What can hang from each mark:
Q: B P
T: W Y
K: P
E: B
V: P
W: T V
G: W
Y: T
B: E Q
P: K Q V

Known rows, with every way that one mark hangs from another:
Y{T{W{V{P{Q}}}}}: [ 1.603  0.043  0.657  2.754  5.383  1.155  1.599  4.403  1.202  1.430
 -5.051  1.818 -0.394  7.282  0.113 -0.019 -2.299 -2.528 -1.701 -3.251
 -2.764]
V{P{K Q}}: [ 0.656  2.273 -1.862  2.395  0.201  4.562  0.028  3.135  2.207  1.588
  1.661 -3.220  1.772 -2.360 -1.013 -3.084 -1.331 -0.286  2.180  4.203
 -0.091]
P{V}: [-0.575 -1.242 -4.051  2.914  2.138  0.545  0.715  1.126  3.006  2.422
 -0.844 -2.078  2.171  0.853  3.524  0.550  2.187  0.550  1.773  2.025
  1.012]
Y{T}: [ 0.405 -0.924 -1.976  4.465  5.721  0.604  2.713  0.181  4.231  0.941
 -2.444 -4.838 -4.568  4.800  0.920  0.570 -2.885  0.802  2.446 -2.977
 -3.366]
W{T V}: [-0.724 -5.564  0.148  2.048  2.644 -2.443 -1.666  0.957  4.833  1.228
 -2.422  2.159 -0.613  4.144  3.394  2.554  2.518  3.145 -3.271 -3.930
 -4.702]
G{W{T{Y} V{P{Q}}}}: [-0.816 -3.055  2.039 -0.655  4.689 -4.167  0.677  7.043 -1.845 -2.010
  1.318  4.709 -2.751  1.347 -1.205 -0.331  0.998  2.666 -2.634 -2.226
 -2.912]
Q{B P{K}}: [-3.407  3.903  0.897 -2.546 -2.621  1.181  1.820 -4.100  2.054 -1.787
  0.961 -4.538 -1.456 -6.116 -4.164  0.140 -1.817  1.540  3.704 -0.059
  4.732]
W{T{Y} V{P{K Q{B}}}}: [ 0.691 -0.351  2.293  1.302  0.552 -0.994 -0.798  2.395  1.954 -2.438
 -0.742  2.876  1.138  1.572 -1.235  0.534  1.256  0.120 -6.687 -1.489
 -4.329]
B{E Q{P{K V}}}: [ 1.744 -0.519  0.338 -3.198 -5.922  2.154  0.086 -8.382 -3.643 -2.562
  3.982  1.816  2.180 -1.438 -0.837  1.976  5.499 -1.060 -0.142  1.203
  2.914]
G{W}: [-2.223 -3.718 -2.517 -1.696  5.566 -2.949  1.914  4.046 -1.498  0.991
  1.725 -2.130 -4.525 -2.017 -0.005 -0.498 -1.935  3.631  5.572 -0.291
  2.055]
W{T{Y} V{P{K}}}: [ 0.144 -1.153  0.291  3.831  3.451 -2.588 -2.378  5.021  2.543 -2.545
 -0.153  2.484 -0.780  3.487  1.031 -2.706  0.271  1.568 -4.842 -3.693
 -6.202]
T{W{V} Y}: [ 1.942 -1.179 -1.994  2.058  6.245 -6.530 -1.442  5.345 -2.705 -1.981
 -5.305  0.747 -1.916  4.120  2.607 -4.281 -7.431 -2.322 -3.228 -3.869
 -2.443]
W{T V{P}}: [-2.025 -2.389  2.676  3.349  1.660 -1.112 -3.015  3.986  3.999  0.351
 -0.093  3.482 -0.693  3.329  2.583 -0.313  2.401  3.202 -2.340 -3.098
 -4.289]
K{P}: [-0.017  1.528  0.361  1.615 -1.481 -0.962 -2.726 -1.062  2.494  2.987
  1.504 -2.173 -2.409 -1.683  1.607 -3.322 -4.851  1.765  1.935  2.932
 -1.994]
P{K Q{B{E}} V}: [ 2.113 -0.988 -4.005 -3.926 -4.809  4.551  3.418 -4.466 -0.317  2.325
  0.376 -0.043  8.628 -3.214 -1.386  6.522  7.141 -2.052 -1.176  5.897
  4.751]
E{B{Q}}: [ 1.701 -1.874  0.031 -2.617 -3.036 -0.053 -1.868 -5.826 -5.200  1.681
  1.396 -2.903 -3.097 -1.074  2.023  1.372 -1.476 -2.516  2.084  0.650
 -0.457]
G{W{V}}: [-1.866 -5.178 -2.303 -3.087  5.706 -2.704 -0.341  4.259 -1.718  1.500
  0.525  2.034 -2.697 -0.166  1.085  0.010  1.168  2.517  2.632 -1.174
  0.120]
T{W{V}}: [ 0.165 -3.005 -1.853  0.304  4.480 -2.853 -1.637  4.171 -0.521  2.147
 -4.958  1.536  0.464  3.416  3.208 -1.291 -3.507 -0.943 -0.339 -2.661
  0.248]
K{P{Q}}: [ 2.057  1.610  0.906  0.794 -3.292  1.005 -1.419 -2.162  2.488  3.638
  0.534 -1.501  0.049 -1.934  0.301 -1.374 -3.747  0.075 -0.424  5.284
 -2.393]
T{W{V{P}} Y}: [ 0.914  1.407  0.001  3.166  5.447 -5.465 -2.513  7.770 -3.351 -2.650
 -3.430  1.843 -2.045  3.525  1.936 -6.632 -7.511 -2.269 -2.488 -3.200
 -2.138]
K{P{Q{B{E}} V}}: [ 1.340  2.277  2.124 -2.527 -7.958  1.498 -0.466 -5.000 -0.412  3.165
  2.008  2.318  4.552 -3.209 -0.260  2.903  2.386 -0.798 -1.719  6.962
  1.969]

Rows:
[-0.589 -0.891  2.522  4.816  3.115 -4.069 -2.866  4.981  2.202 -2.915
 -0.379  2.889 -2.586  3.898  2.091 -2.708 -0.734  2.112 -4.650 -4.096
 -6.479] -> W{T{Y} V{P}}
[ 2.184 -0.169 -1.129  1.951  5.592  2.324  2.010  4.476  1.390  1.715
 -4.887  1.540  1.022  6.979 -0.824 -0.003 -1.502 -2.929 -1.837 -2.923
 -2.556] -> Y{T{W{V{P{K Q}}}}}
[ 0.875 -0.271 -1.499  2.518  6.786  1.067  1.189  5.103  1.413  1.232
 -4.306  1.050 -0.622  7.147  0.020 -1.278 -2.145 -1.828 -0.337 -4.464
 -2.298] -> Y{T{W{V{P{K}}}}}
[ 0.999 -0.468  3.429 -2.290 -5.918 -0.335 -1.047 -8.904 -4.101 -3.581
  3.841  0.210 -2.823 -1.935 -0.262  0.685  0.783  0.349  1.244 -0.301
  1.783] -> B{E Q{P}}
[ 1.372  0.873 -0.289 -3.685 -4.913  2.129 -0.799 -6.038 -4.648  0.606
  2.135 -0.853  0.411 -1.730 -0.364  1.187  2.489 -3.213  1.038  0.997
  0.971] -> E{B{Q{P{K V}}}}
[ 3.098 -1.480 -6.864  0.284  0.422  5.464  3.162 -0.129  3.609  3.912
 -1.717 -1.831  8.135 -0.197  0.203  3.004  5.183 -2.402 -1.489  5.666
  0.937] -> P{K Q V}
[ 0.698  0.546 -0.098 -1.021 -1.434  3.647  0.979 -5.974  0.791 -1.068
  1.019 -1.209  1.057 -0.953 -1.217  0.600  2.542 -1.880 -0.331  1.470
  2.057] -> B{Q{P{K V}}}
[ 0.682 -4.026 -0.004  3.454  4.112 -5.401 -1.577  2.024  3.031 -2.099
 -2.799  1.428 -2.512  4.689  2.883  0.267 -0.600  2.064 -5.543 -4.873
 -6.935] -> W{T{Y} V}
[ 2.220  1.443  0.312  2.629  4.319 -4.205 -1.635  7.094 -3.290 -2.194
 -4.112  2.281 -0.394  3.349  1.131 -5.391 -6.879 -3.362 -4.009 -1.628
 -2.360] -> T{W{V{P{Q}}} Y}
[-1.226  2.701 -3.258  1.151 -0.262  2.411  1.452  0.026  3.618 -0.241
  0.453 -1.883  2.711 -1.694 -1.172 -1.621  2.484  0.816  1.997  0.747
  1.764] -> Q{P{K V}}
[-3.326  4.141 -0.143 -2.480 -3.102  2.465  2.565 -3.570  2.248 -1.055
  0.785 -2.109  2.502 -5.038 -3.492  1.616  2.649  0.475  2.158  1.356
  5.991] -> Q{B P{K V}}
[ 0.770  0.815  2.227 -2.945 -4.932  0.063 -1.739 -6.492 -4.980 -0.193
  2.136 -2.069 -3.539 -2.119  0.102  0.197 -1.315 -2.172  2.138 -0.228
  0.048] -> E{B{Q{P}}}
[ 0.283 -0.075  0.240  3.337  6.465 -0.107  0.717  5.126  1.101  0.956
 -4.449  1.364 -2.080  7.466  0.886 -1.251 -3.014 -1.477 -0.216 -4.812
 -2.514] -> Y{T{W{V{P}}}}
[-0.163  2.670  0.433 -0.982 -3.987  3.877  0.237 -0.305 -0.885  0.311
  3.320 -1.770  2.216 -4.838 -2.241 -0.297  0.265 -0.114  2.396  4.401
  3.074] -> V{P{K Q{B{E}}}}
[-0.971  2.910  3.264  0.198 -4.417  2.005 -0.338 -0.355 -1.403 -0.166
  3.018 -1.272 -0.027 -4.232 -0.873 -0.346 -1.019  0.522  2.669  3.967
  2.779] -> V{P{Q{B{E}}}}
[-2.456  3.364  0.312 -4.148 -6.700  1.251  1.791 -5.447 -1.283 -2.269
  3.170  0.230  3.364 -5.460 -3.119  2.697  4.998  1.145  2.338  1.130
  6.582] -> Q{B{E} P{K V}}
[-0.661  3.206  0.197  0.152 -1.613  4.663  0.733  0.819  1.325  0.987
  1.805 -3.363  1.701 -4.557 -2.470 -0.923 -1.187 -0.521  2.300  4.562
  2.587] -> V{P{K Q{B}}}
[-3.453  3.405  4.139 -2.984 -6.643 -1.841  0.393 -6.074 -1.920 -3.488
  3.054 -1.621 -2.925 -6.013 -2.465  1.132 -0.810  2.858  4.085 -0.806
  5.132] -> Q{B{E} P}
[ 1.005 -0.568 -0.447 -2.354 -5.336  2.136  2.721 -4.503 -0.848  1.668
  0.019  0.542  5.822 -2.482  0.350  6.369  5.524 -1.330 -0.842  5.282
  4.414] -> P{Q{B{E}} V}
[-2.614  3.065  1.344 -4.244 -6.250  0.025  1.045 -5.962 -1.505 -2.986
  3.284 -2.167 -0.637 -6.534 -3.821  1.185  0.495  2.254  3.828 -0.302
  5.395] -> Q{B{E} P{K}}
[-3.329 -4.320  1.796 -1.273  4.741 -3.094 -0.364  6.910 -0.511  0.100
  2.203  4.771 -2.793  1.104 -0.039  0.309  2.806  4.624  0.761 -2.981
 -0.911] -> G{W{T V{P}}}
[ 0.756  1.021  1.474 -2.883 -5.212  0.851 -1.174 -6.112 -4.933  0.287
  1.991 -0.486 -1.042 -1.425  0.491  1.141  1.598 -2.871  1.180  0.647
  0.892] -> E{B{Q{P{V}}}}
